Each row was made from one walk, in order. Every step used is in the known rows, and no mark comes twice. Write each row's walk.
In the rows, zero is written as 128.
Known rows
w -> c -> q -> a -> z: [123 145 118 164 172 100 124 149 109 120 158 132 148 130 145 101 112 143
 126 128  97  92 116 153 128 146 157  96 110 182 155 157  89 175 140 141
 141 152  94 103  96 138 109 116 102 106 116]
a -> z: [129 118 174 112 149  84 127 151 126 142 168 151 157 134 155 134 147 134
 165 158 101 135 120  69 115  94 168 152  77 163 154 134 144  94 144 179
 141 157 130  84 104 136  92 132  96 154 123]
a -> w -> c -> q -> g: [141 139  53 173 135 120 125 146 123  82 147 110 139 121 160  74 105 146
 124 133 111 115 168 122 116 123  96 106 126 175 132 168 163 147 121 143
 122 153 118 140 112 179  81 126 126  51 155]
c -> q -> g -> y -> l: [178 104 144 165 149 186 106 136 115  91 128  45 116  34 170 120 127 157
 117 136  88 115 112  85 108 208 107 127  95 146 181 134  60  80 154 152
 120 149 134 197 117 168  79 118 131  77 134]
z -> c -> q -> g: [175 171  91 198 147 186 138  85 113 139 150  50 116 118 199 113 153 117
 132 117  99 104 137 165  80  83 144 127 106 168 153 144  58 147 131 157
 144 120 106 130  77 138 110 133 132  37 115]
g -> y -> c -> q -> a: [108 102 129 162 148 220 104 157 111  82 132  94 109  80 149 119 113 119
 121 122 110  93 128  69 110 172 115 146  81 141 167 151 139 151 143 133
 125 133 134 163  90 129 104 138 160 136 114]
c -> q -> a -> z -> g -> y: [144 127 126 203 161 133 112 122 123 151 122 139 113  72 101 142 133 145
 128 147  65 135  77 105 130 233 139 158  82 125 169 128  65 117 167 161
 136 135  98 160  87 106 127 128 133 125 114]
z -> g -> y: [140 108 151 173 105 151 131  92 124 121 120 110 169 134 112 161 159 124
 162 129 103 142 120  93 107 202  61 194  68 100 149 135 199  57 150 177
 140 120 136 144 145 124  93 161 148 132 108]
y -> a -> w -> c: [ 86  86 124 136 125 122 159 170 128  97 149 147 169 200 172 118 128 132
 151 131 146 102 174  96 135 123 107 141 127 144 140 152 193 165  94 149
 124 142 116 119 154 139 109 158 156 128 114]
l -> y -> g -> w: [121  99 125 157 106  68 151 148 125 135 133  91 155 154 104 113 178 114
 183 149 124 141 135  93 132 186 114 160  54 123 134 150 122  69 149 182
 164 142 130 136 135 171  83 171 134 156 136]
g -> q -> a -> z -> c: [160 146 148 185 147 165 142 134 125 109 165 132 109 153 159 122 129  93
 165 141 113 117 119  75 123 120 150 180 100 162 153 142  53 143 125 144
 136 141 136  74  60 113 128 154 149 107  97]
a -> w -> c: [107 108 104 148 118  92 120 145 127  82 149 143 175 179 158  90 135 141
 154 122 130 119 179 107 115  71  80 124 116 169 119 160 233 141 114 149
 135 152 150 106 138 155  70 142 146 100 134]
g -> y -> a -> w -> c: [ 87  57 124 141 114 162 123 164 129  71 146 121 158 197 137 130 135 143
 154 133 131 110 147  62 134 165  72 165 116 127 151 146 201 138  94 144
 106 134 129 149 153 145  88 171 180 136 129]
w -> c -> q: [114 147 105 138 152 122 125 130  99 101 164  81 167 132 166 104 134 139
 131 109 121  83 137 169 100 100 114  89 110 192 146 162 157 153 126 144
 140 142 114 119 144 168  83 118 112  69 120]
c -> q: [127 118 121 158 161 134 122 117 111 129 147  82 144  74 176 121 145 137
 134 131 111 100 118 127  88 101 134 113  90 176 154 143 107 127 129 154
 159 145 128 133 137 165  93 124 116  90 117]
q -> a -> w: [128  74 120 203 148 110 133 149 141 121 122 155 144 124 161 116  98 129
 143 144 104 126 143  82 118 150 129 142  96 119 136 151 158 127 123 147
 151 160 153 126 109 113 114 166 166 155  99]
c -> q -> a -> z -> g -> w: [150 146  91 195 162 105 163 140 130 181 117 155 116  48 124 120 138 136
 145 139  61 127 107 144 132 186 163 155  80 120 151 131  83 134 161 162
 158 113  75 113  79 106 138 124 101 141 119]
y -> a -> z: [105  97 179 103 150 111 167 163 129 145 165 159 143 156 177 156 156 138
 158 163 122 114 122  65 133 151 185 164  92 145 177 130 100 125 125 178
 134 139  97 108 130 115 121 148 117 184 104]
l -> y -> a -> w -> c: [ 95  68 119 182 123  91 139 143 122 110 161 141 161 216 135 114 187 132
 187 128 147 135 161 109 149 170 121 120 101 168 130 170 139 137 123 152
 123 175 107 137 151 153 100 176 185 136 102]
c -> q -> a -> z: [146 124 127 187 190 108 127 145 120 151 148 139 112  66 154 124 124 140
 127 147  80 118  94 116 119 172 187 114  88 165 172 140  48 144 146 152
 148 155 105 128  86 125 127 126 107 135 112]
y -> c: [ 98 130 157 106 130 174 140 163 114  95 146 106 153 135 199 116 140 105
 146 124 146  82 172  70  94  89 135 155  75 161 147 155 198 130 143 163
 146 133 152 114 113 132  93 135 132 148 104]
a -> z -> c: [138 150 158 132 136 124 118 127 124 142 176 129 146 181 165 136 183 122
 175 130 104 127 133 105 104  39 164 172  90 179 153 131 127 129 146 174
 144 128 114  65  74 104 106 140 113 133 115]
z -> c -> q -> a: [145 134 105 222 165 180 132  95 111 146 145  78 130 134 178 124 154 117
 134 102 103 100 118 177  93  91 147 126 101 167 157 146  54 184 130 137
 164 117  99 110  81 102 132 147 159  81  86]
w -> c -> q -> g: [146 170  98 158 155 140 148 117 106 105 154  70 160 112 172  90 105 138
 114 121 111  85 152 162 105 155 115  94 116 169 151 161 106 141 137 151
 130 142 102 130 113 183  87 117 104  50 132]
a -> w -> c -> q: [115 124  68 163 133  99 105 152 118  85 147 125 150 136 155  77 131 143
 141 117 120 105 156 124 113  80  90 105 121 196 131 163 195 164 110 135
 137 153 131 120 141 167  77 123 132  61 144]
g -> w -> c -> q: [101 144  75 131 136 135 150 148 113 116 149  78 164  92 159  82 138 131
 159 101 107  83 160 172 108  83 106 122 105 158 123 154 191 139 122 145
 149 121  95  86 131 178  68 114 105  83 148]

Write each row's walk
[139 128 153 183 157 132 134 123 127 155 156 140 137 175 158 142 151 117
 159 129  90 123 120 114 120 111 181 163  90 142 157 135  76 147 145 160
 154 126 110  83  47  83 134 158 140 165  83] => q -> a -> z -> c
[143 159  82 133 125 144 187 126 126 118 142  85 165 115 167  88 103 131
 151 127 108 106 187 132 119 152 107 140 106  99 125 153 167  94 135 163
 127 116 113 103  95 176  73 133 106 108 143] => q -> g -> w -> c
[106  95 164 130 124 187 123 141 127 126 166 120 129 200 139 166 184 135
 180 142 111 122 110  60 125 112 138 203  96 131 175 120  90 129 122 162
 114 113  97 119 100 106 115 168 153 154 116] => g -> y -> a -> z -> c
[146 144 168 140 134  78 146 122 129 161 142 163 158 136 125 150 164 127
 170 155  91 150 124  97 121 157 143 179  72 131 156 126 160  69 169 195
 144 130 114  96 110 103 109 132  94 157 110] => a -> z -> g
[129  95  90 215 168 120 116 146 126 125 123 141 115  56 158 100 115 140
 120 141  94 126 119 112 111 139 136 109 108 154 148 152  99 162 120 137
 153 164 131 152 111 131 119 142 151 111 113] => c -> q -> a -> w
[171 154 109 165 143 189 103 118 122 130 164  91  95 114 148 123 176 137
 156 139  78 135 106  90 110 121 145 162 102 167 169 124  47 127 144 162
 116 120  97 124  47 137 104 127 114  81 146] => a -> z -> c -> q -> g -> y
[134 149 111 170 138  84 186 140 134 162 128 172 163 136 107 120 119 129
 160 130  73 126 135 142 148 204 147 175  88  92 136 140 162 108 165 165
 147 109  91  81  83  92 120 140 102 169 109] => q -> a -> z -> g -> w -> c
[113 137  70 165 154 131 161 150 116 123 138  95 153  94 146  87 117 130
 141 102  98  79 155 187 116 138 122 113 102 132 125 157 144 159 127 134
 155 118  87  93 108 161  89 126 118 105 129] => g -> w -> c -> q -> a
[144 129 145 132 118 218 136 135 124  76 133  74 125 108 168 115 104 125
 129 152 118 113 163  30 106 187 105 172  86 113 159 145 168  88 153 164
 106 126 153 156  84 156  82 148 138 136 133] => q -> g -> y -> c
[159 139 102 147 132 154 185 131 136 136 133  93 137  77 175 100 113 125
 158 148  98 119 177  99 111 154 120 161  91  88 128 141 149  64 143 173
 140 117 120 117  93 168  79 139 108 137 140] => q -> g -> w
[162 148  71 158 149 159 158 129 124 138 131  69 112  16 175  93 118 130
 136 147  86 104 145 131  99 159 139 131  93 122 143 144  89 104 134 158
 140 121 103 145  95 182  86 117 101  83 150] => c -> q -> g -> w
[122 120 177 131 135 110 180 140 132 170 148 172 150 161 148 169 166 132
 161 156 113 128 124  88 137 192 162 188  83 107 177 123 117 112 138 187
 132 114  85 109 131  89 133 157 113 189  92] => y -> a -> z -> g
[107  83  97 181 136 211  85 177 122  74 123 120  94  90 140 103 113 128
 123 126 106 116 134  44 115 158  97 152  89 149 155 155 170 167 131 128
 124 140 136 170  89 133  99 144 169 125 126] => g -> y -> c -> q -> a -> w
[111 129  81 153 113  77 139 157 111 123 143  64 152 157  93  87 181 128
 167 128 123 119 137 135 134 189 106 117  72 151 133 165 101 116 141 165
 156 135 105 141 138 187  87 152 118 105 147] => l -> y -> g -> w -> c -> q
[137 103 171 160 170 101 148 145 130 154 146 170 146 133 148 136 116 131
 143 158  88 130 110  80 131 150 184 154  83 131 158 134  88 113 154 166
 150 151 128 105  83 100 121 149 120 191  94] => q -> a -> z
[124 147 167 118 110 142 124 152 127 124 137 151 140 145 104 143 168 125
 162 148  99 145 122  35 124 161 113 217  66 131 163 131 209  82 175 182
 120 117 118 116  88 102  99 135 110 175 126] => a -> z -> g -> y -> c
[101 151 109  89  98  93 174 165 123  98 129  72 184 173 131 105 114 123
 145 132 129  99 161 100 124 143  71 162  90 115 132 148 202 111 117 171
 168  99 138  94 142 160  76 151  91 129 151] => y -> g -> w -> c
[135 126  75 235 150 164 113 120 123 134 137 108 115 134 174 106 156 115
 143 105  99 119 128 155 100  83 137 131 114 175 142 147  85 193 114 129
 155 131 107 120  81 105 126 151 168  64  99] => z -> c -> q -> a -> w
[107 145 133 131 151 185 123 166 105  95 148  91 129  77 194 103 137 112
 125 117 135  75 159  89  91  89 151 127  77 190 156 157 141 160 140 149
 146 126 123 121 109 146  94 113 116 110 122] => y -> c -> q
[117 134 110 177 171 123 137 130 104 107 149 100 162 126 157 104 109 135
 115 110 107  76 128 182 115 159 123  83 113 158 146 161 114 172 138 132
 148 143 112 119 118 145 114 133 131  89 102] => w -> c -> q -> a
[114  85 170 162 112 178 166 106 128 133 125 122 167 164 120 174 165 126
 154 142 114 134 123  98 122 234  82 199  77  78 164 125 165  86 137 175
 132 109 110 165 158 105 115 176 164 158  92] => z -> g -> y -> a
[116 154 104 150 104  96 190 116 123 140 124 112 192 142 127 114 149 114
 176 103 107 125 168 174 120 150  75 167  87 101 113 145 249  93 149 171
 153  99 103  89 127 136  88 132 113 120 116] => z -> g -> w -> c
[132 143 117 184 148 169 115  95 108 136 161  65 142 132 187 121 181 112
 151 102 113 103 126 174  78  39 130 132  99 195 148 141  78 163 115 149
 162 120 107 109 107 125 103 135 134  52 111] => z -> c -> q
[124 138 110 162 112 109 188 110 133 161 116 121 176  96 136 132 157 112
 177 126  96 131 159 153 109 149  99 189  67  82 124 133 219  62 153 185
 163  99 108 104 133 123  92 148 120 142 114] => z -> g -> w
[128  57 198 120 133 162  94 153 119  69 131  63 162 112 155 150 160 146
 155 120 108 118 120  59 110 162  94 165  76 143 171 131 165  49 152 157
 131 154 170 166 152 142  61 140 156 138 112] => g -> y -> l
[132 172 106 185 165  95 153 126 112 142 140 145 150 130 115 116 125 142
 126 121  86 114 118 174 135 198 137 123 107 154 153 151 109 160 158 150
 140 128  80 107  96 118 125 119 106 108 113] => w -> c -> q -> a -> z -> g
[115  96  99 186 141 100 135 153 129 102 129 155 163 173 147 104  90 135
 134 123 112 118 156 124 128 150 101 123 116 133 125 161 179 153 120 134
 139 161 140 109 115 118 103 157 161 140 103] => q -> a -> w -> c
[ 97 159  80 107 114 102 163 173 117 104 125  64 162 130 122  93 113 125
 134 127 121  94 146 117 116 130  79 146  94 135 136 147 149 134 116 162
 167  97 119 114 142 174  81 135  89  95 160] => y -> g -> w -> c -> q
[150 109 169 196 150 160 155 136 125  97 148 111 133 117 162 118  87  93
 144 146 129 102 125  83 117 157 122 158  96 130 143 154  83 118 121 141
 148 159 163 101 111 139 119 161 149 112  83] => g -> q -> a
[115 133 126 167 167 180 140 161 106 110 133 105 118  79 188 106 114 113
 107 121 120  75 145 101 104 126 154 121  86 162 161 160 103 180 144 137
 147 135 126 133  86 115 120 124 136 129  98] => y -> c -> q -> a
[139 131 121 178 146  87 181 131 140 179 119 172 144 107 115 134 129 122
 164 148  72 145 123 104 143 198 156 181  74  74 138 128 141  94 164 174
 152 113  94 101  77  85 130 144 115 194 100] => q -> a -> z -> g -> w
[141  92 151 156 130 198 164 116 131 105 138  88 128 131 168 151 109 134
 130 167 115 121 138  55 123 238 112 173 101  79 176 136  88  91 128 164
 103 126 120 182 113 150 104 168 150 152 112] => q -> g -> y -> a
[133 108  98 194 134 137 139 159 130  60 144 141 136 155 159  86  76 111
 142 138 135 113 152  78 135 154  76 150 125 160 125 165 147 151  97 125
 135 167 160 103 115 151  98 160 169  79 107] => g -> q -> a -> w -> c
